Each row was made from one path, in order. Every step used is in the known rows, and no mark comes twice. Write each row's path.
Known rows:
tavo/lafev/bige/kapi/lamid/kodez: [ 22.2  -0.7 -15.5  12.1 -35.4 -18.5   6.2  16.8 -17.8   7.5   6.1  54.6
 -43.9  30.8  48.5 -15.3  -4.2  20.4 -14.0   9.5  -6.4   4.6  44.0]
tero/bige: [ -2.4  16.6 -24.0  10.2  14.2  -2.8 -18.2  -3.4  11.8 -23.9 -20.0  23.3
 -39.6  41.2  27.1  38.7 -12.6  22.7  -1.5 -17.5 -12.8  -3.8  25.2]
kodez/bige/tero/bobu: [-15.0  17.9 -49.8  37.6  11.5 -15.7 -32.1  -3.0  -2.5 -21.5  -2.9  32.8
 -22.5  30.0   6.3  41.7  11.6   6.5   0.6 -25.9 -17.6  -7.7  17.9]
bige/kodez/bobu: [-16.6 -10.1 -26.7  26.0  19.7   1.5 -12.2   9.1   6.5   4.1 -15.6  21.3
 -13.2  29.9  33.7  41.2   1.5   3.4 -10.8  -7.2  -4.9 -21.2  15.1]
bige/kodez/lamid: [ -9.3   8.7 -20.1  38.0  13.8  10.3  -6.3   8.2   3.6   2.9 -10.0   6.1
 -16.4  21.2  30.1  38.6 -11.9   1.2 -17.3   0.1  -1.7 -16.1  29.4]
kodez/lamid/kapi/bige/lafev/tavo: [-21.2  27.0 -25.1  30.8 -14.2  -9.8  14.0  26.2   9.8 -31.1  12.9   5.8
 -18.7  36.0  15.2 -10.4  18.1   1.1 -16.7 -19.8 -10.2  -9.4  12.0]
lamid/kapi/tavo/kodez: [-35.1  10.2 -11.2  26.1  -3.5   6.8  -2.6  23.9  -1.9  -8.6   8.0  28.6
 -40.6  25.5  18.7   3.1 -17.5  28.3 -14.0  14.8 -15.4  -8.2  10.2]
tero/bige/kodez: [  3.6   9.1 -27.3  22.0  18.1   3.2 -13.6   3.7   2.7  -8.5 -24.4  21.7
 -34.8  30.7  35.1  46.4 -15.9  13.0   4.3 -10.2   1.3  -3.2  20.1]
tavo/lafev/bige/tero/bobu: [  8.0   6.0 -36.0  15.4 -14.2 -32.6 -23.5  -2.6   0.0 -33.8  10.7  59.3
 -44.3  51.3  20.5  35.0  -1.1  -1.2   2.0  -6.1   3.9  11.9  14.6]
tavo/kodez/bige: [-17.9  -8.4 -42.7  36.2  14.3   3.9 -24.4  11.7  10.4  -5.8  -3.8  19.6
 -30.4  17.2  22.8  34.1   7.5  14.7  -9.9 -16.7 -21.2  -2.2  28.1]
lamid/kapi: [-21.1  20.2  -1.2  14.2   4.9  -1.0  -5.7  17.3   4.2 -25.4  -9.5  20.1
 -35.0  28.3  19.7  16.0 -14.1  31.3 -24.0   2.0 -16.6 -16.2  19.3]
bige/tero/bobu: [-12.7  19.0 -31.2  24.3   7.8 -10.4 -22.8   0.9   4.9 -31.7 -10.4  40.6
 -34.5  30.9  10.9  40.9  -4.7  10.1  -4.8  -8.9   1.6   0.5  18.7]
lafev/tavo/kodez/lamid/kapi/bige/tero/bobu: [-26.1  16.6 -45.0  45.6 -12.4   0.8  -3.8  17.6   5.4 -26.7  21.9  24.7
 -29.8  15.6  -6.3  13.5  10.2  -1.7  -2.6 -19.5  -9.9   5.3  -3.3]
lamid/kodez/bobu: [-26.6  -7.2  -8.3  17.2  12.8  -2.7 -12.4  11.8  16.1   1.1  -5.5  39.2
 -26.4  29.3  22.0  15.6   7.8  19.3 -24.3 -15.4 -26.9 -28.2  22.5]
kapi/bige/kodez: [ -0.8  -1.5 -30.3  32.5   7.4  12.0 -10.4  -2.5  -9.8  -6.6 -16.5  26.2
 -33.9  28.5  48.7  39.9  -0.7  13.3 -10.8 -12.6  15.7   0.0  19.3]
kapi/lamid/kodez/bige: [-13.0   3.2 -20.1  29.4  -2.7  -3.6  -5.1   4.2 -10.9   6.2  -7.6  40.5
 -30.3  20.9  25.7 -10.8   4.1  27.5 -17.5 -10.5 -39.1 -14.4  36.6]
tero/bobu: [ -8.9  11.0 -21.0   8.5  18.9 -12.6 -24.2  -1.7  12.6 -20.6 -16.6  37.2
 -34.0  39.3  20.2  36.7 -16.4  19.7  -4.5 -15.4 -13.1 -10.4  23.6]
tavo/lafev/bige/kapi/lamid: [ 25.4   4.2 -32.2   9.2 -32.0 -22.4   1.2   6.0 -19.2  -6.3   0.5  38.5
 -36.2  43.0  52.3   1.7  -7.9  13.5  -6.1  11.6  -0.3   8.7  43.7]
kodez/bige/lafev: [-10.0  12.2 -39.7  30.7  11.2 -17.6 -14.3  14.8   6.9 -19.4  -4.4  14.2
 -17.7  32.9  23.6  18.3  21.0   7.9 -11.2 -23.5 -12.5  -9.7  32.7]
kapi/bige/tero/bobu: [ -3.7  17.7 -45.8  28.9   1.9  -5.2 -22.9 -15.0  -9.7 -32.7  -3.0  44.1
 -38.2  33.3  20.2  39.9   7.3  11.7   0.0 -24.8   8.5   7.3  15.0]
kodez/bige: [-17.6   6.2 -32.1  28.6  13.0  -6.5 -24.1   1.8   5.9 -12.8 -11.4  20.1
 -23.7  34.8  26.8  32.8   4.6  17.0 -13.1 -20.2 -26.0 -15.2  28.5]
lafev/bige/tero/bobu: [ -4.0   6.2 -33.7  27.0  -6.0 -17.3 -23.8   4.5  -0.3 -39.1  -2.0  57.4
 -37.3  47.8  17.9  45.2   2.9   8.8   4.0 -21.6   1.9  12.7   9.3]
kapi/tavo/lafev/bige: [ -8.9  -1.6 -17.1  12.0 -21.9 -24.3 -11.6  -1.3  -1.5 -15.2  13.2  53.1
 -44.4  70.7  45.9  12.4 -13.0   9.2  -5.7   9.3  -9.7  -1.2  15.9]

Which path is each row?
[ -0.9  31.0 -19.0  30.9  16.5   6.5   1.5  10.4  -6.7  -1.4  -5.0  -3.3
 -20.4  19.6  14.4  29.5 -17.2  13.2  -3.4  -9.3 -18.2 -22.0  16.7] -> tero/bige/kodez/lamid/kapi
[-30.6   6.2 -27.3  39.3   2.6  12.4  -7.7   6.7   5.9   3.1  12.4  16.4
 -27.1  27.8  23.2  17.4 -11.5   8.7 -12.4   6.3 -16.2 -10.4  25.6] -> kapi/tavo/kodez/lamid
[ -6.8   4.9  -7.3  21.4 -21.7 -17.9   1.5  17.9 -19.2   0.7  16.3  44.0
 -38.8  51.8  41.3   6.9 -19.0   9.1  -6.0  20.4  -5.3  -7.5   0.5] -> lamid/kapi/tavo/lafev/bige/kodez
[ 18.3  25.6 -37.4  11.4  -5.1  -3.5   0.7  -1.1 -17.5  -6.1 -21.5  18.6
 -30.5  28.4  38.1  12.2 -12.6  27.4   4.3  -6.3  -9.5   1.0  43.5] -> tero/bige/kapi/lamid
[  4.5  -6.6 -18.5   7.2 -12.2 -22.3 -15.9   2.9  10.4 -25.2   3.6  43.5
 -45.6  55.7  41.1  26.0  -7.7   9.4 -12.1  -0.7  -4.4   3.9  24.8] -> tavo/lafev/bige
[ -5.4   9.2 -28.8  30.7  -3.6 -13.7   4.2  17.0  -9.7  -0.1  -2.2  35.5
 -24.3  18.2  22.3 -24.0  19.7  17.3 -14.9 -13.7 -24.0  -7.5  40.7] -> kapi/lamid/kodez/bige/lafev
[-20.6  13.3 -16.3  32.1   9.2  12.3  -0.9  22.7   9.3 -10.1   9.2   1.3
 -27.8   5.6   6.6  14.1 -10.1  19.5 -22.1   1.2 -21.0 -13.4  24.1] -> tavo/kodez/lamid/kapi
[-25.3  10.9 -26.8  48.5  -2.9  -1.3 -18.6  14.0  -0.5 -10.0   0.9  38.3
 -32.4  16.0  14.0  19.0  20.2  14.1 -22.9 -14.4 -17.7  -9.9  27.6] -> lamid/kodez/bige/tero
[ -4.9  11.6 -18.4  31.4   3.2  10.9  -1.4   9.7 -16.9  -7.7  -8.6  20.5
 -34.3  20.6  37.2  23.8  -4.5  22.5 -15.4  -7.2   6.3  -7.3   9.4] -> lamid/kapi/bige/kodez
[-18.1   6.2 -33.7  32.8  -6.6   7.8  -8.3  23.0  -4.5   8.0   1.5  24.1
 -33.7  22.2  39.2  20.4  -7.7  19.5  -8.5  10.9   4.5   0.2  31.8] -> bige/kapi/tavo/kodez
[-34.5  25.1  -0.9  18.8  -3.7  -4.0  -2.0  13.4  -7.1 -14.3   0.6  28.3
 -34.8  42.3  23.6   3.2 -18.3  31.1 -17.6  11.4 -22.2 -20.3  11.6] -> lamid/kapi/tavo
[ 10.2  25.1 -33.8  14.6   7.1  -2.5 -14.3   8.8  -0.4 -11.7 -18.1  13.7
 -31.6  32.1  35.5  39.0  -6.9  23.1  -0.6 -15.8  -3.1  -3.9  36.7] -> tero/bige/kapi
[ -5.8   1.9 -21.3  20.5  -5.0  -2.4   4.1  15.6 -12.2  20.4  -7.9  33.3
 -16.8  15.6  32.9  -8.6   7.3  24.5 -18.2  -4.2 -21.9 -22.2  40.4] -> bige/kapi/lamid/kodez/bobu
[ -8.8  15.8 -25.8  29.6 -14.8 -19.4 -13.6  13.8 -13.5  28.8  18.9  34.5
 -29.4  30.5  39.9  -5.8   5.0  13.5 -16.2   4.5 -25.6 -25.4  38.7] -> lamid/kodez/bige/kapi/tavo/lafev
[ 17.0   0.9 -28.1  11.7 -19.7 -21.9 -12.8  14.5  -1.0 -12.0   2.4  34.0
 -37.4  45.8  49.4  27.6  -2.1   8.8 -11.0  -0.1   7.1   3.6  35.5] -> tavo/lafev/bige/kapi
[-20.6  33.7  -4.8  17.8 -11.4 -14.4   3.9   1.8  -6.4  -1.0  25.2  12.2
 -27.9  39.8  19.3  -8.2 -21.2   9.4 -21.1  22.9 -29.7 -31.7  23.3] -> kodez/lamid/kapi/tavo/lafev
[-27.2  28.0  -6.6  41.0   2.0   7.5   6.9  16.0 -15.9  12.1   7.5   7.2
 -15.5  27.4  22.3  11.0 -19.6  10.8 -16.3  14.6 -16.6 -29.9  11.6] -> bige/kodez/lamid/kapi/tavo
[-37.9  -9.0 -48.7  50.8 -12.6  -1.5 -18.2  29.3  22.1 -22.6   0.6  28.5
 -29.3  21.9  10.2  26.1  20.1  -6.5 -10.1  -9.3 -11.8  11.9  11.7] -> lafev/tavo/kodez/bige/tero
[  8.4  -0.1 -14.2  23.8 -26.7  -3.4   4.6  24.6 -19.1   2.6  -7.4  52.4
 -37.5  29.1  44.9  -5.8   0.8  30.9 -13.3  -6.0  -9.1   5.4  38.0] -> lafev/bige/kapi/lamid/kodez
[-10.7  -3.5 -51.3  38.5  11.3  -6.0 -15.3  25.3  11.5 -13.6   3.5  14.5
 -23.7  14.7  19.4  20.8  23.9   5.6  -7.5 -19.8  -6.2   3.5  32.5] -> tavo/kodez/bige/lafev
[-28.9  -9.5 -42.2  25.8  -7.6  -9.1   6.4  36.8  18.0 -21.8  14.7  20.6
 -20.7  27.2  13.6  -8.1  33.0   1.8  -7.3 -23.5  -7.6  -0.8  -1.8] -> lamid/kapi/bige/lafev/tavo/kodez/bobu
[ -5.3  15.3 -41.0  32.8   5.5  -6.4 -21.0  13.4  -4.9   1.4 -10.6   8.6
 -15.3  24.5  35.6  33.4  10.3  17.7 -12.7 -19.1 -16.0 -17.0  39.5] -> kodez/bige/kapi
[  4.9  21.8 -32.4  12.5  12.3 -13.3  -6.4   8.4  13.0 -32.1 -12.9  19.2
 -33.5  38.4  23.2  24.4   4.2  13.2   1.6 -20.1   1.1   1.7  29.4] -> tero/bige/lafev
